Known rows, with every way that one mark hangs from another:
(k_59 (k_129 k_675) k_394): [ 0.21 -0.19  0.05 -0.10 -0.07  0.13 -0.14  0.21 -0.12  0.25  0.15 -0.41
 -0.05 -0.17 -0.16  0.21 -0.04  0.04 -0.33 -0.06  0.13 -0.07  0.23  0.05
  0.05]
(k_834 (k_675 k_279 (k_394 (k_59 k_129)))): [-0.09 -0.25 -0.03  0.07 -0.08  0.03  0.04  0.01  0.01  0.12 -0.29 -0.13
  0.03 -0.07 -0.06 -0.09  0.10 -0.03  0.15 -0.06  0.04 -0.20  0.08  0.06
 -0.16]
(k_215 (k_675 (k_279 k_625) (k_394 k_59) k_834)): [-0.21  0.03  0.11  0.06 -0.10 -0.25  0.19  0.05  0.02 -0.04 -0.14  0.16
  0.01  0.05  0.08 -0.07 -0.01  0.06  0.56  0.00 -0.35 -0.06 -0.10  0.01
 -0.06]
(k_675 (k_279 k_215 k_553 k_625) k_394 k_834): [-0.08  0.09 -0.06  0.00  0.08 -0.02 -0.11 -0.08  0.06  0.01  0.00  0.59
  0.04  0.18  0.08 -0.21 -0.11  0.13  0.25 -0.04 -0.15  0.18 -0.15 -0.18
  0.09]
(k_129 k_394): [ 0.08  0.03 -0.04 -0.08 -0.01 -0.05  0.04  0.06 -0.04  0.07  0.01 -0.19
  0.04 -0.19 -0.03  0.01  0.10 -0.05 -0.51  0.13 -0.03 -0.01  0.12  0.22
  0.04]
(k_129 (k_394 k_59) (k_675 k_279)): [ 0.03 -0.11  0.06 -0.01 -0.13 -0.02 -0.09  0.15  0.16 -0.06 -0.21 -0.21
  0.17 -0.16 -0.21  0.06 -0.03  0.09 -0.11  0.12  0.26 -0.20  0.06  0.22
 -0.09]
(k_467 (k_279 k_215 (k_553 k_675) k_625)): [ 0.10  0.37 -0.01 -0.17  0.31  0.29 -0.07 -0.39 -0.18 -0.17  0.32  0.08
 -0.01  0.28 -0.08  0.21 -0.07  0.08 -0.22 -0.03  0.21  0.20 -0.02 -0.16
  0.19]
(k_834 (k_675 (k_279 k_625) k_394)): [-0.02 -0.04 -0.14  0.01  0.09 -0.05  0.09 -0.12  0.06 -0.05 -0.07  0.10
  0.05  0.06  0.03 -0.04  0.13 -0.19  0.04  0.00  0.06 -0.01 -0.11 -0.09
  0.00]
(k_129 k_394 (k_675 (k_279 k_215))): [ 0.25 -0.04 -0.04 -0.09  0.00  0.10 -0.22  0.06  0.12  0.05 -0.01 -0.01
  0.24 -0.03 -0.17  0.04 -0.05  0.01 -0.35  0.17  0.47 -0.14 -0.04  0.07
  0.09]
(k_394 (k_59 (k_675 (k_279 k_215 k_553)))): [-0.06  0.09 -0.17  0.21 -0.09  0.12 -0.07 -0.05  0.04 -0.18  0.07  0.01
  0.00  0.13  0.10 -0.08 -0.21  0.21  0.15 -0.07  0.14  0.13  0.06 -0.07
 -0.16]
(k_675 k_394 k_834): [-0.02 -0.03 -0.05 -0.02  0.00 -0.04  0.12  0.05 -0.01  0.16 -0.09  0.13
 -0.08 -0.16  0.04 -0.21  0.22 -0.13 -0.14 -0.02 -0.35  0.03  0.05  0.19
 -0.08]
(k_553 (k_675 (k_279 k_625) k_834)): [-0.01  0.11  0.09  0.03 -0.08  0.04  0.16 -0.11  0.14 -0.18  0.10 -0.01
 -0.04  0.08 -0.05  0.04  0.00 -0.13  0.01 -0.06 -0.07 -0.11  0.02 -0.11
 -0.14]
(k_215 k_675): [-0.01  0.11 -0.06 -0.02  0.06 -0.13  0.14  0.01 -0.06 -0.07  0.22 -0.32
 -0.08 -0.09  0.09  0.11  0.19 -0.10 -0.22  0.02 -0.11 -0.02  0.09  0.22
  0.05]
(k_129 (k_394 k_59 (k_675 k_834))): [-0.03 -0.13  0.07 -0.01 -0.12 -0.14 -0.04  0.23  0.07  0.09 -0.49 -0.21
  0.00 -0.24  0.03 -0.05  0.02 -0.01 -0.15  0.25 -0.04 -0.06 -0.01  0.17
 -0.02]
(k_553 (k_279 (k_215 k_675))): [ 0.08  0.10  0.05 -0.01  0.24 -0.11  0.15 -0.07 -0.10  0.06  0.22 -0.18
 -0.07 -0.01  0.13  0.10  0.12 -0.24 -0.24  0.12  0.17 -0.03 -0.04  0.25
  0.06]
(k_467 (k_279 k_625)): [ 0.14  0.33 -0.16 -0.10  0.14  0.06  0.17 -0.25 -0.17 -0.17  0.26 -0.13
  0.08  0.08  0.03  0.08  0.12  0.03 -0.23 -0.04  0.03  0.10  0.09  0.03
  0.08]
(k_675 (k_279 k_215 k_625) (k_394 k_59)): [-0.06  0.21 -0.03 -0.03  0.05  0.03  0.04 -0.07 -0.01 -0.09 -0.07  0.24
  0.13  0.24  0.01 -0.15 -0.05  0.06  0.24  0.07 -0.10  0.05  0.01  0.07
 -0.08]
(k_834 (k_675 (k_279 k_553) k_394)): [-0.14 -0.18 -0.17  0.06  0.14 -0.03 -0.05 -0.15  0.15 -0.03 -0.11  0.16
 -0.05 -0.04 -0.01 -0.09  0.13 -0.08  0.01 -0.10  0.11 -0.02 -0.03 -0.07
  0.03]
(k_59 k_129 (k_394 k_675)): [ 0.17 -0.17  0.02 -0.10 -0.02  0.04 -0.03  0.19 -0.14  0.24 -0.02 -0.47
 -0.06 -0.17 -0.01  0.12  0.01 -0.06 -0.24  0.02  0.12 -0.08  0.25 -0.02
  0.14]
(k_394 (k_59 k_129) (k_675 (k_279 k_553 k_625))): [-0.11 -0.06  0.06  0.04 -0.06 -0.02 -0.17  0.14 -0.03 -0.16 -0.20 -0.20
  0.01  0.01  0.07  0.03 -0.13  0.19  0.36 -0.01  0.08  0.06  0.03 -0.08
  0.08]
(k_675 (k_279 k_625) k_394 k_834): [-0.04  0.05 -0.03  0.02 -0.06 -0.10  0.14 -0.01  0.07  0.00 -0.04  0.31
  0.04  0.01  0.05 -0.20  0.08 -0.06  0.19 -0.05 -0.26  0.00 -0.04 -0.04
 -0.06]
(k_553 (k_675 (k_279 k_625) (k_394 k_59))): [-0.14  0.12  0.17 -0.06  0.03  0.09  0.17 -0.09  0.02 -0.13 -0.10  0.04
 -0.01  0.11 -0.12  0.00  0.05 -0.11  0.25  0.01 -0.16 -0.08  0.05  0.08
 -0.16]
(k_129 (k_394 k_59 k_675)): [ 0.00 -0.06  0.05 -0.08 -0.02 -0.08 -0.04  0.20  0.00  0.02 -0.39 -0.35
  0.03 -0.21  0.00  0.03  0.07 -0.04 -0.25  0.27  0.08 -0.04  0.06  0.25
  0.05]
(k_215 (k_675 (k_394 (k_59 k_129)) k_834)): [-0.12 -0.17  0.17  0.01 -0.15 -0.12  0.08  0.22 -0.20  0.29 -0.20 -0.09
 -0.10 -0.17  0.08 -0.05  0.09  0.06  0.26 -0.01 -0.44 -0.06  0.02  0.19
 -0.05]
(k_59 (k_129 k_394 (k_675 (k_279 k_625) k_834))): [ 0.22 -0.22  0.15 -0.04 -0.27 -0.01 -0.21  0.26 -0.01  0.18 -0.13 -0.02
  0.17 -0.18 -0.10  0.08 -0.15  0.11 -0.05  0.06  0.15 -0.11 -0.13 -0.11
  0.06]
(k_394 (k_59 k_129) (k_675 (k_279 k_215) k_834)): [ 0.06 -0.11  0.01  0.08 -0.16  0.05 -0.13  0.14  0.09  0.06 -0.32 -0.16
  0.10  0.02  0.03 -0.15 -0.08  0.09  0.21  0.06  0.16 -0.17  0.06 -0.02
 -0.09]

Rows:
[-0.07  0.08 -0.06  0.04  0.09 -0.10 -0.12 -0.03 -0.01  0.01  0.16  0.10
 -0.10  0.06  0.13  0.03 -0.05  0.13 -0.06  0.01 -0.13  0.14 -0.09 -0.01
  0.13]
(k_279 (k_215 (k_675 k_834)) k_553)
[ 0.07  0.20  0.05 -0.01  0.01  0.14  0.05 -0.17  0.12 -0.14  0.13  0.13
  0.04  0.25 -0.05  0.01 -0.11 -0.09 -0.03  0.00  0.06 -0.05 -0.05 -0.17
 -0.09]
(k_553 (k_675 (k_279 k_215 k_625) k_834))
[-0.29 -0.06 -0.06  0.08  0.07 -0.09 -0.04 -0.12  0.08 -0.16 -0.23  0.18
 -0.04  0.12  0.02 -0.03 -0.04  0.07  0.33 -0.03 -0.04  0.10 -0.12 -0.10
 -0.03]
(k_834 (k_675 (k_279 k_553 k_625) (k_394 k_59)))
[-0.30  0.06  0.08  0.02  0.06 -0.21  0.04 -0.01 -0.04 -0.15 -0.03  0.18
 -0.03  0.09  0.07  0.02 -0.04  0.17  0.54 -0.03 -0.24  0.08 -0.07  0.00
  0.09]
(k_215 (k_675 (k_279 k_553 k_625) (k_394 k_59)))
[ 0.18 -0.20  0.04  0.00 -0.16  0.09 -0.17  0.24 -0.04  0.18 -0.02 -0.25
 -0.05 -0.24 -0.05  0.02  0.09 -0.01 -0.25 -0.04 -0.02 -0.03  0.03  0.15
 -0.07]
(k_59 (k_129 (k_675 k_834)))
[ 0.05  0.12 -0.07 -0.02  0.01 -0.01  0.03 -0.07  0.05  0.05 -0.01  0.43
  0.11  0.17  0.05 -0.22 -0.02 -0.03  0.15  0.01 -0.13  0.05 -0.10 -0.10
 -0.02]
(k_675 (k_279 k_215 k_625) k_394 k_834)
[ 0.18  0.07 -0.03 -0.11  0.12  0.13 -0.16  0.01  0.03  0.00  0.03  0.26
  0.17  0.14 -0.06 -0.04  0.02 -0.07  0.04  0.09  0.19  0.07 -0.15  0.01
  0.08]
(k_129 (k_675 (k_279 k_215 k_625) k_394))
[ 0.03  0.28  0.03 -0.14  0.23  0.20  0.05 -0.33 -0.17 -0.21  0.29 -0.06
 -0.07  0.13 -0.08  0.23  0.03  0.04 -0.17 -0.09  0.09  0.14  0.04 -0.11
  0.14]
(k_467 (k_279 (k_553 k_675) k_625))
[ 0.00  0.09 -0.17  0.16 -0.08  0.03  0.02 -0.03 -0.04 -0.22  0.24  0.01
 -0.05  0.04  0.16  0.00 -0.14  0.09  0.12 -0.13  0.04  0.23 -0.03 -0.22
 -0.03]
(k_59 (k_675 (k_279 k_553 k_625)))
[ 0.04  0.12 -0.07  0.02  0.03 -0.09  0.03 -0.01 -0.01  0.05  0.15 -0.06
 -0.03  0.05  0.13  0.01  0.04 -0.02 -0.15  0.07 -0.10  0.01 -0.04  0.08
  0.04]
(k_279 (k_215 (k_675 k_834)))
[-0.13 -0.22  0.09  0.08 -0.19 -0.09 -0.24  0.16  0.22 -0.04 -0.31  0.08
  0.06 -0.17 -0.17  0.00 -0.16  0.26  0.08  0.04  0.12 -0.09 -0.05  0.04
 -0.05]
(k_129 (k_394 k_59) (k_675 (k_279 k_553) k_834))
[-0.16 -0.10 -0.09  0.03  0.08 -0.02  0.08 -0.04  0.00  0.03 -0.28 -0.12
 -0.09 -0.06  0.01 -0.05  0.18 -0.15 -0.11  0.06 -0.11  0.00  0.03  0.22
 -0.15]
(k_834 (k_675 (k_394 k_59)))
[ 0.12 -0.29  0.08 -0.04 -0.11  0.06 -0.33  0.21  0.01  0.15 -0.05 -0.09
  0.12 -0.24 -0.18  0.10 -0.09  0.19 -0.16 -0.01  0.32 -0.08  0.01  0.00
  0.16]
(k_59 (k_129 k_394 (k_675 (k_279 k_553))))
[-0.20 -0.02  0.06  0.03  0.02 -0.24  0.03  0.00  0.02 -0.01  0.03  0.37
 -0.06  0.03  0.11 -0.05 -0.01  0.10  0.47 -0.08 -0.27  0.08 -0.18 -0.15
  0.15]
(k_215 (k_675 (k_279 k_553 k_625) k_394 k_834))
[-0.03  0.25 -0.14  0.02  0.10  0.03 -0.12 -0.16  0.05 -0.24  0.24  0.19
  0.07  0.25  0.06 -0.03 -0.14  0.15  0.00 -0.04  0.09  0.17  0.00 -0.13
  0.09]
(k_675 (k_279 k_215 k_553 k_625))
[-0.04 -0.02 -0.02 -0.02  0.06 -0.14  0.19 -0.01  0.01  0.04  0.08  0.01
  0.03 -0.06  0.02 -0.06  0.23 -0.12  0.14 -0.03 -0.08 -0.16  0.04  0.12
  0.06]
(k_215 (k_675 k_279 k_394))
[-0.29 -0.16 -0.11  0.12  0.07 -0.05 -0.03 -0.12  0.15 -0.09 -0.27  0.11
 -0.05  0.00 -0.05 -0.10  0.06  0.04  0.20 -0.07  0.03 -0.03  0.00  0.02
 -0.08]
(k_834 (k_675 (k_279 k_553) (k_394 k_59)))
[ 0.05  0.12  0.22 -0.06  0.20  0.04  0.24 -0.12 -0.10 -0.07  0.18 -0.22
 -0.17 -0.03  0.00  0.20  0.11 -0.39 -0.28  0.06  0.06  0.01 -0.01  0.17
 -0.08]
(k_553 (k_279 k_625) k_675)
[-0.02 -0.05  0.12 -0.08  0.04  0.11  0.13 -0.01  0.00  0.16 -0.08  0.08
 -0.16 -0.11 -0.08 -0.07  0.22 -0.26 -0.18 -0.01 -0.28 -0.04  0.04  0.15
 -0.12]
(k_553 (k_675 k_394 k_834))
[ 0.16 -0.24 -0.04  0.17 -0.36  0.06  0.13  0.14 -0.06  0.27  0.14 -0.19
 -0.05 -0.12  0.03 -0.02 -0.22  0.11  0.08 -0.23  0.03 -0.14  0.23 -0.31
 -0.16]
(k_59 k_129 k_394 (k_675 k_279 k_834))
[-0.01  0.05 -0.19  0.08  0.03 -0.06  0.09 -0.17  0.13 -0.23  0.07 -0.16
  0.05  0.10  0.04  0.06  0.03 -0.13 -0.11 -0.03  0.19 -0.04 -0.04 -0.12
 -0.05]
(k_834 (k_675 (k_279 k_625)))
[-0.11  0.09  0.04 -0.06  0.15 -0.12 -0.13  0.00 -0.15  0.12  0.07  0.43
 -0.09  0.13  0.18 -0.01 -0.07  0.11  0.19  0.07 -0.32  0.30 -0.26 -0.09
  0.25]
(k_279 (k_215 (k_675 k_394 k_834)) k_553 k_625)
[ 0.02  0.05  0.24  0.00  0.10 -0.01  0.24 -0.08 -0.03 -0.01  0.06 -0.09
 -0.21 -0.06  0.02  0.12  0.06 -0.35 -0.19  0.03 -0.06 -0.01 -0.08  0.10
 -0.14]
(k_553 (k_279 k_625) (k_675 k_834))
[-0.05  0.19  0.09 -0.04  0.11  0.15 -0.14 -0.13 -0.02 -0.09  0.14  0.18
 -0.15  0.21  0.01  0.08 -0.15  0.02 -0.16  0.03 -0.11  0.24 -0.11 -0.14
  0.04]
(k_279 k_215 (k_553 (k_675 k_834)) k_625)
[ 0.04  0.12  0.11 -0.07  0.06  0.15  0.05 -0.13  0.05  0.05  0.00  0.38
  0.03  0.22 -0.06 -0.10 -0.02 -0.15  0.12  0.03 -0.07 -0.04 -0.11 -0.15
 -0.04]
(k_553 (k_675 (k_279 k_215 k_625) k_394 k_834))
[-0.10  0.16 -0.11  0.04  0.03 -0.07  0.00 -0.10  0.08 -0.29  0.20  0.06
  0.01  0.08  0.05  0.00 -0.04  0.12  0.05 -0.10 -0.03  0.12  0.05 -0.08
  0.05]
(k_675 (k_279 k_553 k_625))
[ 0.19 -0.17 -0.08  0.11 -0.26  0.12  0.13  0.11 -0.12  0.20  0.25 -0.32
 -0.02 -0.10  0.01  0.05 -0.18  0.07 -0.02 -0.20  0.14 -0.13  0.30 -0.23
 -0.11]
(k_59 k_129 k_394 (k_675 k_279))
[ 0.21 -0.32  0.10 -0.01 -0.27  0.02 -0.19  0.26  0.07  0.25 -0.17 -0.11
  0.15 -0.28 -0.16  0.01 -0.05  0.08 -0.16  0.02  0.22 -0.23 -0.01  0.00
  0.00]
(k_59 (k_129 k_394 (k_675 k_279 k_834)))
[-0.08  0.06 -0.03 -0.09  0.25 -0.03 -0.11 -0.03 -0.14  0.12  0.12  0.21
 -0.08  0.05  0.10 -0.02  0.08  0.03 -0.02  0.06 -0.13  0.18 -0.09  0.10
  0.24]
(k_279 (k_215 (k_675 k_394)) k_553)
[ 0.19 -0.23  0.03 -0.04 -0.12  0.10 -0.09  0.14  0.02  0.16  0.15 -0.33
  0.06 -0.11 -0.23  0.15 -0.08  0.08 -0.11 -0.13  0.29 -0.24  0.25 -0.06
  0.01]
(k_59 (k_129 (k_675 k_279)) k_394)
[ 0.12  0.13 -0.17  0.14 -0.13  0.05  0.16  0.00 -0.05 -0.18  0.23 -0.13
  0.03  0.03  0.16 -0.01 -0.05 -0.06  0.03 -0.07  0.07  0.10  0.01 -0.13
 -0.13]
(k_59 (k_675 (k_279 k_625)))
